What can hang from each mark:
ridez: povumap
povumap: doda ridez
vadaf: doda
zedesem: pipu sapat
zuga: vovun
vovun: doda zuga
doda: kesu povumap vovun
sapat: doda
kesu: doda

Every row comes from one small tree of marks. Brackets hold a mark, then the marks that hang from it, in alphabetical order. Every link used is in the known rows. Which tree was each row made from?
In the rows, 128 means zero.
Known rows:
{zedesem pipu {sapat {doda {povumap ridez} vovun}}}: [192 124 115 124 121 147 120 205 102 137 180 138 121 134 113 124 148 141
 137 149 134 103]
{zuga {vovun {doda kesu {povumap ridez}}}}: [176 134 106 124  96 131 147 139 102 195 176 133 182 122 161  92 131 170
 155 141 171 137]
{kesu {doda povumap vovun}}: [180 114  92 129  99 146 148 133  86 167 168 136 149 150 129 116 162 172
 145 155 138 134]
{povumap {doda kesu {vovun zuga}} ridez}: [167 130 115 130 107 141 145 167  95 199 193 136 144 135 190  85 115 167
 144 132 173 135]
{zuga {vovun {doda kesu}}}: [177 119  91 129 104 132 122 158 102 198 176 110 184 126 142  90 130 168
 142 136 164 137]
{vovun {doda kesu {povumap ridez}} zuga}: [175 124 110 127  93 135 150 133 105 185 174 142 180 129 162  91 115 170
 158 135 172 140]
{sapat doda}: [193  80 106 127 124 164 102 194 102 163 177 127 150 147 115 120 185 155
 129 173 145 119]
{ridez {povumap {doda kesu}}}: [176 114 127 126 117 146 124 201 104 178 197 139 147 132 165  90 145 162
 133 165 157 120]
{vadaf {doda povumap vovun}}: [173 158  82 130  94 151 154 128  87 175 166 157 152 142 141 116 153 158
 144 143 137 129]
{zedesem sapat}: [196  73 104 127 123 152 119 209 110 153 186 123 140 136 113 112 150 145
 129 151 153 110]
{sapat {doda kesu povumap}}: [186 116 103 129 104 151 106 175  93 174 171 152 158 149 118 117 174 163
 148 171 127 114]
{vadaf {doda kesu povumap}}: [172 141  87 130  94 145 134 151  92 180 171 166 159 144 134 112 136 164
 147 149 134 119]
{doda kesu povumap vovun}: [177 148  95 134  92 146 138 148  88 187 173 155 155 149 139 105 156 167
 156 146 129 122]
{vadaf {doda kesu}}: [172 118  88 132 112 150 119 177  98 183 179 148 154 144 135 109 134 163
 135 144 140 118]
{vadaf {doda povumap}}: [179 129  88 126  97 152 145 144  95 167 169 158 157 141 130 119 149 157
 141 156 145 125]
{povumap {doda {vovun zuga}} ridez}: [173 118 116 127 110 149 155 160  98 185 191 129 141 133 186  91 128 159
 138 139 184 142]
{kesu {doda {povumap ridez} {vovun zuga}}}: [178 104 106 128 100 146 171 125  92 175 172 135 147 142 154 107 144 176
 151 145 162 144]
{vadaf {doda {povumap ridez}}}: [178 122 106 122 105 156 159 149 101 166 176 166 149 137 153 117 147 158
 143 156 160 124]
{kesu {doda povumap}}: [186  85  99 125 101 146 140 151  94 160 171 138 154 148 117 118 159 171
 141 169 146 131]

Which tree is each row?
[184 131  91 133  88 151 159 127  92 181 167 136 159 141 137 102 151 162
 153 143 151 141]
{doda povumap {vovun zuga}}
[167 134 120 128 114 145 136 180  94 190 197 145 138 140 187  93 131 164
 141 142 164 124]
{povumap {doda kesu vovun} ridez}
[175 141 116 130 101 150 154 154  94 187 182 164 146 145 164 103 154 168
 158 147 146 121]
{doda kesu {povumap ridez} vovun}
[192  93 104 129 128 141  76 245 106 145 184 122 131 139  87 119 133 144
 127 150 124  94]
{zedesem pipu {sapat {doda kesu}}}
[176 131  92 131  85 131 136 129 100 185 167 135 188 133 139  92 117 169
 156 135 157 142]
{vovun {doda kesu povumap} zuga}
[182 107 123 126 104 151 143 172 103 178 185 166 151 144 152 105 150 167
 154 161 155 117]
{doda kesu {povumap ridez}}
[176 117  92 139 104 148 131 163  95 200 178 124 155 146 143  92 135 168
 147 130 147 133]
{doda kesu {vovun zuga}}
[171 148  95 129  96 152 177 120  94 182 170 155 150 134 167 107 134 162
 150 133 161 138]
{vadaf {doda {povumap ridez} {vovun zuga}}}
[171 140 121 130 115 145 132 187  97 186 195 137 142 133 175  88 149 162
 137 154 150 123]
{ridez {povumap {doda kesu vovun}}}
[169 143  97 133 104 140 119 174  87 191 187 136 148 144 159  95 134 163
 138 142 145 126]
{povumap {doda kesu vovun}}
[177 140  89 127  89 128 135 135  97 195 169 126 189 126 141  93 132 169
 153 140 157 138]
{zuga {vovun {doda kesu povumap}}}
[174 121 121 124 117 152 146 173  97 177 195 138 136 137 184 100 144 157
 134 150 174 131]
{povumap {doda vovun} ridez}
[175 129 116 124 102 139 140 149 104 175 179 154 173 135 159 101 135 167
 154 148 161 127]
{vovun {doda kesu {povumap ridez}}}
[191 120 111 127 114 144 127 193 103 144 176 129 127 131 115 117 133 143
 141 140 142 113]
{zedesem pipu {sapat {doda {povumap ridez} {vovun zuga}}}}
[176 107  93 133 103 136 120 154 105 189 175 116 183 133 141  89 115 167
 144 130 164 141]
{vovun {doda kesu} zuga}
[177 135  98 128  94 135 126 144  98 175 171 146 181 138 136 103 137 166
 152 147 145 129]
{vovun {doda kesu povumap}}
[182 116 118 120 105 146 151 142 108 161 177 147 170 133 155 107 148 160
 147 155 172 134]
{vovun {doda {povumap ridez}}}
